Every row comes from one small tree of marks. Brackets hold a mark, then the marks that hang from it, in alphabetical order. Every link used is in the known rows. Which tree was each row made from?
(in the rows, 128 means zero)
Known rows
[varun [nabudav zafez] [rimo dozu] vure]: [121 135  93 117 128 122 128 137 126 128 130 151 105 194 161  77 130 135
  66 159 109 133 127  81 150 124 134 117 127 117 122 145 115 108 154 132
 151 103 130 155 123 138 105 114 117 153 145 142 164 100  84 108 133 110
  84 115 146 113 170 150 172 144 112 131  72  87 108 146]
[varun rimo vure]: [128 122 168 139 133 129 100 135 122 155 126 152  98 133 142 110 118 117
  85  88 117 140 129  63 150 131 117 129 133 123 142 109 135 104 147 116
 144 115 128 152 115 132 146 120 102 147 141 123  82  91 120 141 137 115
  98 120 159 142 165 120 152 132 112  69 143 133 128 153]
[bovuf bivot varun]: [141 102 158 152 149 107  97 158 137 148 116 143 103 118 152 162 129 129
 125 155 222 133 107 181 134 109 140 153 105 107 144 134 173 122  63 118
 135 129 147 125 133 137 137 121 179 151 107 145  18 139 134 124 133 109
 120 148 183 142 134 126 141 114 117  94 156 159 136 125]
[vure [varun nabudav [rimo dozu]]]: [109 112 111 119 140 117 119 125 150  80 137 163 106 196 149  25 126 119
  82 118 156 127 112 137 138 128 136 125 157 107 103 149 130 170 129 149
 146 115 117 125 104 147 117 112 162 141 147 136 146 147 117 137 122 101
  78 107 156 112 155 164 183 143  97 137  75 102 116 139]
[bivot bovuf zuno]: [115 131 116 141 152 101 121 159 145 125 143 155  95 147 145 180 119 126
  93 142 129 110 146 156 143 106 128 140  99 128 133  74 147 172 104  91
 110 133 185 129 144 148 140 122 111 155  90 130  43 123 145 123 137 130
 146 180 143 139 139 148 152 123 108 116 217 128 139 142]
[varun nabudav vure]: [143  98 125 127 140 130 115 128 136 111 103 145 107 135 152 117 124 134
  88 139 199 142 120 120 144 122 116 133 119 113 141  99 120 102 171 118
 139 126 106 145 113 139 121 122 127 146 128 130  83 128 129 124 140 100
 111 133 157 131 148 143 147 133 111 131 116 106 121 156]
[varun nabudav rimo vure]: [123 122 134 125 128 126 110 128 132 116 107 148 103 154 158  93 127 120
  69 110 147 141 118  79 147 127 118 134 135 115 138 111 124 107 164 127
 148 131 113 157  99 148 127 116 124 151 141 124 121 117 112 127 137 102
 114 128 149 130 159 117 161 137 106  86 115 101 124 162]
[varun [nabudav zafez] vure]: [140 117 105 123 137 125 125 136 126 104 110 139 107 143 153 113 134 134
  78 174 144 137 133 108 147 113 132 127  98 124 147 108 117  91 181 109
 144 111 122 149 127 138 117 121 125 151 134 133 133 112 112 108 142 102
 115 133 153 123 148 133 148 134 112 162  72  96 125 146]
[petu dozu]: [147  92 146 139 138 128 122 151 129 196 166 167  99  94 134 160 122 130
 100 126 175 125 136 143 142 123 118 131 125 116 142  99 155 142 109 120
 133 113 120 122 145 145 146 125 144 140 134 126  51  90 134 136 126 110
  64 117 184 131 140 181 164 128  98 144 133 132 129 134]
[nabudav [varun rimo vure] zafez]: [144 136 126 133 133 119 132 126 126 114 123 136  99 158 135 119 138 141
  97 117  64 172 140  57 159 119 153 131 110 138 127 142 149  98 145 114
 140 116 134 140 141 145 148 114 153 159 146 127 143  81 114 129 137 106
 135 118 144 122 147 100 165 133 100 113 126 133 131 149]
[bovuf [varun vure]]: [144  87 139 145 139 122 105 137 125 143 101 147 101 110 138 158 116 134
 111 107 207 163 126 109 141 117 134 139 113 113 149 134 134  86 127 115
 141 128 116 138 134 128 134 130 127 145 111 123  17 126 147 133 139 116
 108 107 186 146 134 135 133 117 119  86 148 159 138 146]
[varun [nabudav zafez] rimo vure]: [117 132 117 120 127 120 120 142 126 115 118 140 103 169 159  87 137 126
  68 149  94 138 125  66 150 120 132 125 116 126 142 120 114  96 177 119
 150 118 124 158 113 144 128 115 134 158 143 134 172  99  95 108 139  99
 111 125 144 123 154 111 162 137 104 120  79  94 128 153]
[zuno dozet]: [150 100 186 137 152 119 111 139 136 153 143 153 102 131 127 104 126 127
 101 184 164 137 132 147 136 122 113 140 115 122 134  78 138 127 107  85
 112  99 130 131 126 144 156 130 159 147 131 134  91 121 143 128 134 125
  78 158 172 144 138 123 146 134 120 124 172 143 148 136]
[vure [varun [nabudav zafez] rimo]]: [ 94 124 118 120 137 109 122 143 144  58 131 144 105 173 153  36 148 113
  74 134  81 130 119 117 144 116 144 125 124 125 132 138 129 151 162 129
 151 118 126 130 112 151 131 113 184 154 152 136 201 132 115 124 133  87
 111 118 149 118 141 117 177 136  84 149  64 108 143 142]
[nabudav [varun vure] zafez]: [168 120 113 137 141 124 138 123 127 113 119 130 104 135 129 143 135 154
 109 151 114 173 149  99 156 114 157 133  93 136 133 127 149  90 146 100
 134 109 125 128 153 140 133 120 146 153 136 129  96  93 129 122 139 110
 142 122 152 121 134 125 143 128 109 163 108 145 135 145]
[nabudav zafez]: [132 125 138 137 150 116 123 159 129 134 148 141 100 122 138 110 133 127
  97 186 106 118 148 146 145 111 139 126  99 128 147 100 132 114 118  93
 123  96 147 131 141 136 143 123 144 146 137 133 110  97 109 129 136 104
  89 145 154 135 141 133 144 129 100 157 108 123 128 130]
[bovuf varun]: [134  96 150 145 151 108 105 153 136 127 117 150 100 110 139 141 119 128
 113 125 194 142 127 151 138 114 135 142 119 107 140 120 142 120  98 104
 123 124 133 126 133 143 140 124 163 143 112 124  36 137 142 140 135 102
  88 128 178 147 119 134 148 115 106 104 170 146 137 135]
[nabudav [varun [rimo dozu] vure] zafez]: [150 137 102 128 128 118 141 120 123 132 139 145 101 189 134 103 125 148
  96 130  77 168 146  63 157 124 159 126 123 131 104 161 145 104 125 129
 142  97 137 138 147 140 130 114 134 154 146 136 126  74  98 125 131 119
 113 106 152 110 157 137 166 139 108 118 104 126 117 141]
[nabudav [varun rimo] zafez]: [136 143 134 134 139 107 133 140 134  93 144 138 100 159 137 103 144 137
  95 135  63 152 143 101 154 114 153 134 114 134 121 132 155 129 115 105
 124 111 140 128 138 160 153 112 190 157 147 127 147  91 105 136 131  99
 129 139 130 121 130 100 172 132  90 132 129 122 129 139]
[varun nabudav [rimo [dozu zupim]]]: [139 130 108 117 123 125 121 146 141  92 124 160 104 195 151  42 131 119
  79 144 153 117 119 111 136 136 115 134 149 109 125 116 121 161 108 127
 136 104 102 154 102 147 100 105 137 152 152 123 130 112  97 133 120  76
 110 134 145 110 156 147 164 137 101 139  88  82  88 149]
[varun [nabudav zafez] [rimo [dozu zupim]]]: [126 151  92 114 122 121 135 158 135  92 133 152 104 211 154  42 143 123
  67 179 100 117 127 107 140 128 130 127 127 123 132 131 117 147 118 119
 145  91 121 154 117 145  89 107 148 157 154 132 185  98  83 120 124  70
 103 133 141 103 156 136 162 138  94 164  57  77  98 142]
[bovuf [bivot zuno zupim] varun]: [100 103 131 149 146 101  84 176 134 151 128 143  96 119 160 165 146 123
 116 182 200  99 113 191 129 103 138 150  98 131 150 151 192 155  65 117
 126 134 173 128 144 139 121 126 192 162  62 160  53 137 122 113 130 128
 188 165 182 133 133 111 152 104 120  53 133 141 151 113]
[nabudav [varun rimo]]: [147 129 144 136 143 114 119 132 141  99 138 146 100 149 135 110 133 127
 105 101 107 156 133 106 149 120 143 140 139 123 113 115 153 144 104 110
 117 127 134 126 130 163 163 112 179 152 146 115  98 110 120 146 129  99
 129 139 141 128 130 106 172 131  92 100 155 129 126 145]
[bivot bovuf]: [141 130 134 151 148 109 119 164 140 127 139 155  99 138 134 164 122 121
  96 131 131 139 140 155 151 112 123 138 108 119 149  85 129 130 113  98
 120 133 154 119 129 149 152 121 116 146 112 121  46 136 140 145 144 114
 126 171 159 140 140 161 146 123  87 127 192 128 130 155]
[bivot [zuno dozet] zupim]: [103  92 162 132 150 112 101 157 132 161 149 151  96 129 131 109 145 118
  93 214 140  95 140 155 131 119 115 138 106 141 141  88 155 155 109  88
 106 107 142 135 145 141 144 137 175 157  84 141 135 115 130 117 130 142
 131 178 169 135 139 104 154 129 123  80 142 124 154 119]

Which tree is each row?
[ 97 101 139 143 144  92 109 173 137 146 123 151  94 166 131 171 142 123
  93 179 145 137 127 152 135 108 129 153  94 141 146 116 152 149  94  95
 109 144 172 127 148 155 136 132 180 169  45 138 112 161 159 119 141 144
 166 186 184 139 115 115 155 110 111  53 208 143 168 133] -> [bivot [bovuf varun] [zuno dozet] zupim]
[101 141  98 116 133 109 130 149 134 117 149 156 105 196 162  62 132 125
  73 187 109 116 127 121 145 119 136 122 133 112 113 140 116 139 123 125
 137  99 139 145 122 153 117 114 153 154 149 143 181 111  82 116 127 103
  60 134 145 113 153 153 182 141  95 152  73  71 107 134] -> [varun [nabudav zafez] [rimo dozu]]
[157 120 146 138 133 123 121 115 129 114 119 143 100 139 131 125 129 136
 104  75 108 177 132  67 155 125 142 139 133 126 120 126 154 108 139 122
 135 129 124 139 125 150 155 114 154 151 140 121  79  99 127 141 134 108
 137 118 152 130 145 109 162 133 106  89 145 145 129 155] -> [nabudav [varun rimo vure]]
[ 96 121 100 117 138 110 134 137 142  88 147 156 107 200 152  19 138 120
  76 146 103 121 124 129 141 122 150 118 134 116 108 166 124 160 147 141
 152 102 131 128 118 143 115 110 165 148 151 148 194 130 103 124 124  97
  82 106 148 104 157 153 187 144  92 167  53  97 120 133] -> [vure [varun [nabudav zafez] [rimo dozu]]]
[160 150  94 128 130 121 151 144 135  98 142 146 101 203 131  65 145 139
 103 146  69 148 144  89 147 128 156 133 124 135 115 146 149 146  96 113
 133  89 123 135 142 148 116 105 162 158 158 124 145  80  95 133 119  81
 126 128 139 102 142 127 162 135  97 161  97 118 103 139] -> [nabudav [varun [rimo [dozu zupim]]] zafez]
[107 108 116 130 147  87 114 144 152  99 101 154 104 192 154 167 130 134
  75 178 209 132 109 147 131 106 129 159  94 114 122  94 136 161 103  99
 110 149 157 132 126 176 119 123 200 172  68 142  97 180 173 104 141 131
 136 189 164 138 112 126 168 118 122  94 234 134 157 145] -> [bivot [bovuf [varun nabudav]] [zuno dozet]]
[152 130 123 134 118 140 127 141 124 147 129 159  98 175 136  72 117 123
  93  99 124 153 135  60 143 143 121 129 142 126 136 122 133 125 122 132
 152  96 109 158 121 119 110 115  70 146 146 121  76  79 108 136 125  96
 106 107 173 121 177 144 137 135 118  91 117 120 104 155] -> [varun [rimo [dozu zupim]] vure]
[166 139 115 135 129 123 140 131 143  93 130 153 101 191 128  74 134 134
 106 104 121 159 134  97 145 134 141 141 147 123 106 137 155 154  79 123
 128 103 106 134 133 150 117 106 154 151 151 116  96  96 111 151 119  85
 128 130 149 110 142 133 157 133  99 135 123 123 102 146] -> [nabudav [varun [rimo [dozu zupim]]]]
[178 129 107 133 119 137 136 117 132 113 116 151 101 182 124  88 130 142
 107  83 131 182 134  56 148 138 144 137 142 127 114 140 152 125 114 135
 147 106 100 145 132 140 110 107 120 153 151 117  82  84 116 143 126  90
 142 107 162 109 157 132 147 135 117 119 115 134 104 155] -> [nabudav [varun [rimo [dozu zupim]] vure]]
[ 94 118 107 151 145  92 106 185 134 134 124 145  90 143 145 189 135 119
  96 141 148 123 135 157 140 104 137 146 100 136 151 131 152 154 100 104
 110 151 177 124 156 150 131 125 152 164  47 129  74 156 139 132 142 133
 190 168 164 137 118 134 158 100  91  60 179 134 146 138] -> [bivot [bovuf varun] zuno zupim]
[129 109 126 156 126 110 116 176 122 151 106 143  95 138 132 188 131 126
  99 108 142 179 131 115 151 114 136 141 103 133 169 149 131  85 143 117
 139 152 141 123 137 135 135 129 117 155  63 119  54 150 144 145 155 125
 187 141 196 137 126 145 145 103  86  47 148 134 145 160] -> [bivot [bovuf [varun vure]] zupim]
[124 124 113 119 126 126 117 123 130 131 124 157 106 182 160  82 117 127
  80 119 163 138 119  89 146 131 118 126 151 108 115 131 121 112 150 141
 148 112 121 153 112 140 111 114 115 146 139 133 112 119 100 125 129 114
  74 112 154 119 169 155 173 142 115 105 103  88 102 154] -> [varun nabudav [rimo dozu] vure]
[107 112 101 151 134 104 109 171 126 153 104 147  92 138 144 199 133 128
  90 123 149 153 131 115 145 109 138 142  94 143 160 137 150 123 126 114
 130 156 172 133 153 136 115 129 122 165  42 134  56 147 145 120 146 141
 209 151 179 136 128 134 149 103 109  36 173 137 153 147] -> [bivot [bovuf [varun vure]] zuno zupim]
[ 94 136 122 145 142  85 107 166 143 131 125 154  91 169 154 181 120 117
  81  93 125 127 126 100 141 110 139 151 115 121 131 121 150 173  93 110
 124 156 193 137 133 162 136 114 152 167  82 133  56 141 145 128 136 127
 140 159 149 145 128 116 169 112 104  46 224 148 145 144] -> [bivot [bovuf [varun rimo]] zuno]
[100 137 112 145 146 102 113 181 135 140 146 151  91 145 138 162 139 119
  87 154 109 106 145 157 144 109 124 134 100 144 154  97 150 169 112  98
 110 135 181 124 151 146 135 126 121 160  65 132  90 132 123 132 139 131
 195 188 153 132 138 144 162 115  92  82 155 113 141 142] -> [bivot bovuf zuno zupim]
[115  96 128 148 140 110  87 161 123 178 106 141  97 119 157 176 140 130
 115 147 199 121 111 138 133 109 138 150  94 137 156 158 194 125  99 132
 143 135 153 141 151 125 112 128 152 165  59 160  51 126 125 106 136 134
 199 142 194 134 146 106 141 107 138  32 118 150 153 118] -> [bovuf [bivot zuno zupim] [varun vure]]
[156 124 119 132 131 125 130 107 130 126 133 153 102 173 133 110 117 143
 107  88 130 178 134  71 154 131 148 131 143 122  94 149 150 119 111 135
 138 110 124 134 137 145 131 112 125 146 140 125  84  91 117 142 128 120
 105 104 160 116 157 147 164 141 111  96 136 125 112 149] -> [nabudav [varun [rimo dozu] vure]]
[118 105 109 122 147 112 126 142 145  60 127 140 108 152 145  54 146 124
  86 173 140 119 125 162 141 111 145 126 105 124 138 129 125 146 162 120
 140 113 118 119 128 143 121 118 179 148 138 139 169 147 126 117 134  90
 121 122 155 114 135 142 163 134  91 197  63 110 135 135] -> [vure [varun [nabudav zafez]]]
[120 108 130 146 157 100  89 148 140 149 119 147 100 130 163 179 129 134
 118 163 222  99 111 181 125 104 138 155  98 116 131 127 193 161  54 115
 129 131 176 129 149 141 126 120 174 161  88 155  20 130 144 102 127 123
 144 158 172 140 137 115 145 113 139  91 179 163 151 112] -> [bovuf [bivot zuno] varun]
[105 140 128 120 136 107 116 155 137  91 131 144 104 170 166  74 143 121
  64 166  80 110 125 111 146 115 127 129 121 123 138 116 122 130 141 110
 133 115 144 147 113 158 131 114 172 156 150 135 177 111  89 119 132  90
  98 149 136 125 141 112 173 134  90 141  90  87 124 143] -> [varun [nabudav zafez] rimo]
[ 73 139 126 147 135  88 102 188 132 135 131 150  86 180 152 167 140 112
  81 106  97 123 124 115 143 112 134 147 117 137 145 144 152 165 102 114
 122 160 190 134 139 160 136 120 161 170  60 133 103 145 122 133 140 128
 186 162 154 138 124 106 173 106  88  15 182 125 148 142] -> [bivot [bovuf [varun rimo]] zuno zupim]
[155  96 145 154 136 117  96 145 126 161 102 141 105 116 149 178 124 136
 122 128 217 154 108 137 140 114 138 151 101 114 151 144 174  89  93 130
 154 129 139 133 131 125 132 122 145 152 104 144   4 129 143 116 141 116
 145 126 201 142 149 127 127 113 134  69 147 162 141 136] -> [bovuf bivot [varun vure]]
[104 110 135 125 142 114 108 130 151  60 123 151 105 165 151  39 136 111
  79  94 143 129 104 124 140 125 132 132 147 112 127 132 131 164 159 134
 146 129 110 128 101 153 129 111 170 146 147 129 148 155 131 138 128  90
 103 117 156 124 143 129 175 138  84 127 104 115 136 146] -> [vure [varun nabudav rimo]]
[139 147 105 127 140 108 142 137 134 114 159 148 102 176 135  92 134 142
 106 152  71 143 146 108 153 117 161 126 126 125  99 155 149 134  94 117
 125  98 151 125 147 154 136 110 168 152 153 134 145  89  92 134 123 108
  97 126 138 111 144 139 177 139 101 146 113 116 112 130] -> [nabudav [varun [rimo dozu]] zafez]
